Every row comes from one small tree of marks. The marks that hang from a mark follow it in brackets, in alphabetical order. Every link used is in the known rows. Which tree was each row made from?
In the rows, 128 means zero.
Known rows:
S(K(H(D) M)): [157  81 112 122 103 114 164 119 128  86 138 156  96 112 191 112 114  93
  83 111 152 122 111  85]
K(E N T U): [136 127  87 137 107  87 132 115  79 108 179 155 119  91 159 113 145  85
 161  55 136 100 146 125]
T(K(Z)): [170  95  78 134  85  73 142 105 108 141 132 127 129  76 182 118 117  94
 107 123 146  91 112  98]
T(K): [160  88  99 125  91  90 143 107 116 134 119 152 111  81 167 125 126  93
  94 125 144 112 126 104]
H(K(U)): [133  84  72 141  89  86 125 142 124 106 133 126 133  88 170 135 161  96
 110 116 146 131 112 116]
U(K): [177  76  82 111 118  99 137 104 120 105 129 149 118  92 172 126 140  91
 112 131 138 133 115 113]
N(K(H)): [141  94 127 105 110 103 153  97 112 123 126 170 149  94 172 104 135 110
  80 107 138  93 110 107]
U(K(H(D) T Z)): [202  93  74 114 134  94 144 101  96  83 145 139 133 102 214 112 125  90
 131  84 129 107 111 120]
K(H M(D(T)) N Z): [197 120  80 149 103  90 127 114 100  95 167 154 134 101 181 115  77  81
  98  71 128  86 140 119]
M(K(E N T U)): [125  94  77 133 118  84 134 122  81 105 176 185 118 103 156 117 139  93
 144  46 137 110 142 111]
S(K(N T U Z)): [172 108  52 148  71  60 142 122  78 121 153 117 133 103 170 131 141  86
 155  69 145  97 117  94]
N(K): [140  92 108 121 108  98 141  98 122 145 129 159 141 101 155 106 141 108
  97 134 141 107 110  94]
D(H T(K(U Z)) X): [187 106  52 155  74  72 122  93 119 188 133  92 143  95 147 164 156  96
 122  91 140  95 111  94]
U(K(H N T Z)): [203  98  79 102 112  76 137  94  60  76 135 155 139  89 205 109 119  83
 120  66 128  90 125 120]
D(H): [143  89 102 126 104 101 127  82 131 144 129 135 106 106 164 129 138 105
 118 116 130 118 106 114]
K(T): [154  96  93 133 111  95 151  97 103 122 136 153 109 110 163 115 131 108
 136  97 126 121 140 110]
T(K(N)): [168  99  93 114  89  87 126 106  92 124 119 162 115  83 172 121 123  75
  93 112 142  99 131 106]
T(K(H N U Z)): [167 114  81 124  76  73 135 127  78 109 145 126 143  64 200 134 128  70
 109  69 146  67 118 124]
S(K(H U)): [144  88  94 129  81  91 161 129 120 108 140 133 124  91 171 148 148  97
 112  83 147 114 108 110]
D(T X): [188  96  61 131 115 110 140  86 129 157 135 141 130 119 136 133 147 103
 121 110 127 119 138  97]
N(K(E)): [126 103 120 121 113  96 140  96 119 140 158 176 143  86 151  88 138 111
 105 120 149  98 112  97]
M(K(E Z)): [135  76  68 131 121  81 139 105 117 130 176 164 128  92 175  94 115 111
 127  98 144  97 107  97]
T(K(M)): [150  85 118 133  86  93 154 115 109 116 124 158  91  83 171 113 109  98
  75 132 152 119 138  81]
D(T(K(H M N)) X): [197 102 103 115  91 101 146  96  80 112 117 175 117  97 162 122 113  83
  56  83 141  94 161  82]
K(E M N T U Z): [139 129  84 156  97  76 142 121  67  97 198 135 114  88 179  90 120  90
 155  61 147  86 146  98]
M(D): [164 104  76 147 116 107 129 120 138 126 156 150 117  99 160 128 108  92
 121 118 133 121 126 146]

Which tree is each row?
[180  79  98 115 109  91 157 109  98  75 143 142 119  81 209 103 109  99
  91 111 146 106 114  99] -> U(K(H M Z))
[167 111  92 155  95  83 101 127 110  79 166 189 124  90 153 101  97  84
  74  94 146 124 145 107] -> H(K(E M(D(T)) N))
[169 104 120 153  89  92 153 117 128  93 173 187 115  91 151 121  87 103
  79  75 148 122 135  98] -> S(K(E H M(D(T))))
[176 112  65 131 104  76 133  93  74 121 149 136 129 106 183 101 119  89
 149  82 127  86 131 108] -> K(N T Z)
[155  98 100 124  86  75 157 100 108 110 168 146 135  74 187 101 118 107
 115  83 153  85  98  99] -> S(K(E H Z))
[146  94  96 133 102  85 118  81 100 126 137 158 122 101 154 104 151 122
 104  88 141 119 121 107] -> D(H(K(E T)) X)
[128  96 113 133 101 110 165 134 112  89 155 138 105  89 183 126 128 100
 104  89 141 112 133 112] -> K(H M U)
[175  84  68 134 112  97 112 112 143 111 125 143 135 117 169 128 146  91
 100 121 130 137 113  95] -> H(D(T) K)
[191 112  73 133 119 108 128  92 130 154 154 159 127 101 149 121 137  87
 110 106 144 110 135  94] -> H(D(T(K(E)) X))
[205 107  86 107  94  96 134  87  86 129 112 168 139  94 160 136 128  79
  77  74 133  88 149 104] -> D(T(K(H N)) X)
[148  96 105 136  91  79 158  97 103 119 154 170 108  96 152 106 129 112
 132  86 146 122 127  88] -> S(K(E T))
[163 105  57 169  94  87 108 128 120 129 139 127 131 110 145 152 150 103
 112  83 138 133 122 149] -> M(D(H(K(T U)) X))
[135  95 110 142 117  96 135 121 106  71 159 173 100 102 183  77 122 104
 100 103 149 132 134  88] -> H(D K(E M T))
[159 106  51 147  83  58 116 133  72  96 144 118 148  91 185 119 149  86
 134  76 139 100 121 111] -> H(K(N T U Z))
[169 104  66 144  94  83 158 127 107 106 160 113 134 108 196 135 140  91
 146  61 141 100 103 107] -> S(K(H(D) T U Z))
[149  87  50 174 107  72 121 123 119 141 167 134 127 116 160 152 117 107
 144  60 128 115 108 135] -> M(D(H) K(T U Z))
[135 104  93 150  83  76 158 122 105 119 170 147 115  92 147 128 149 106
 150  70 151 124 125  98] -> S(K(E T U))
[146 105  99 138  78  89 138 137  87 108 137 146 101  79 171 129 127  72
  92 106 155 106 143  95] -> T(K(M N U))
[139 110  82 134  82  83 134 126 104 113 171 149 122  85 156 125 148  80
 136  84 158 104 115 105] -> S(K(E N U))
[130 110 121 126  91  88 151 128 105 105 160 156 126  54 177 130 136  93
 104  71 151  93 129 128] -> T(K(E H U))
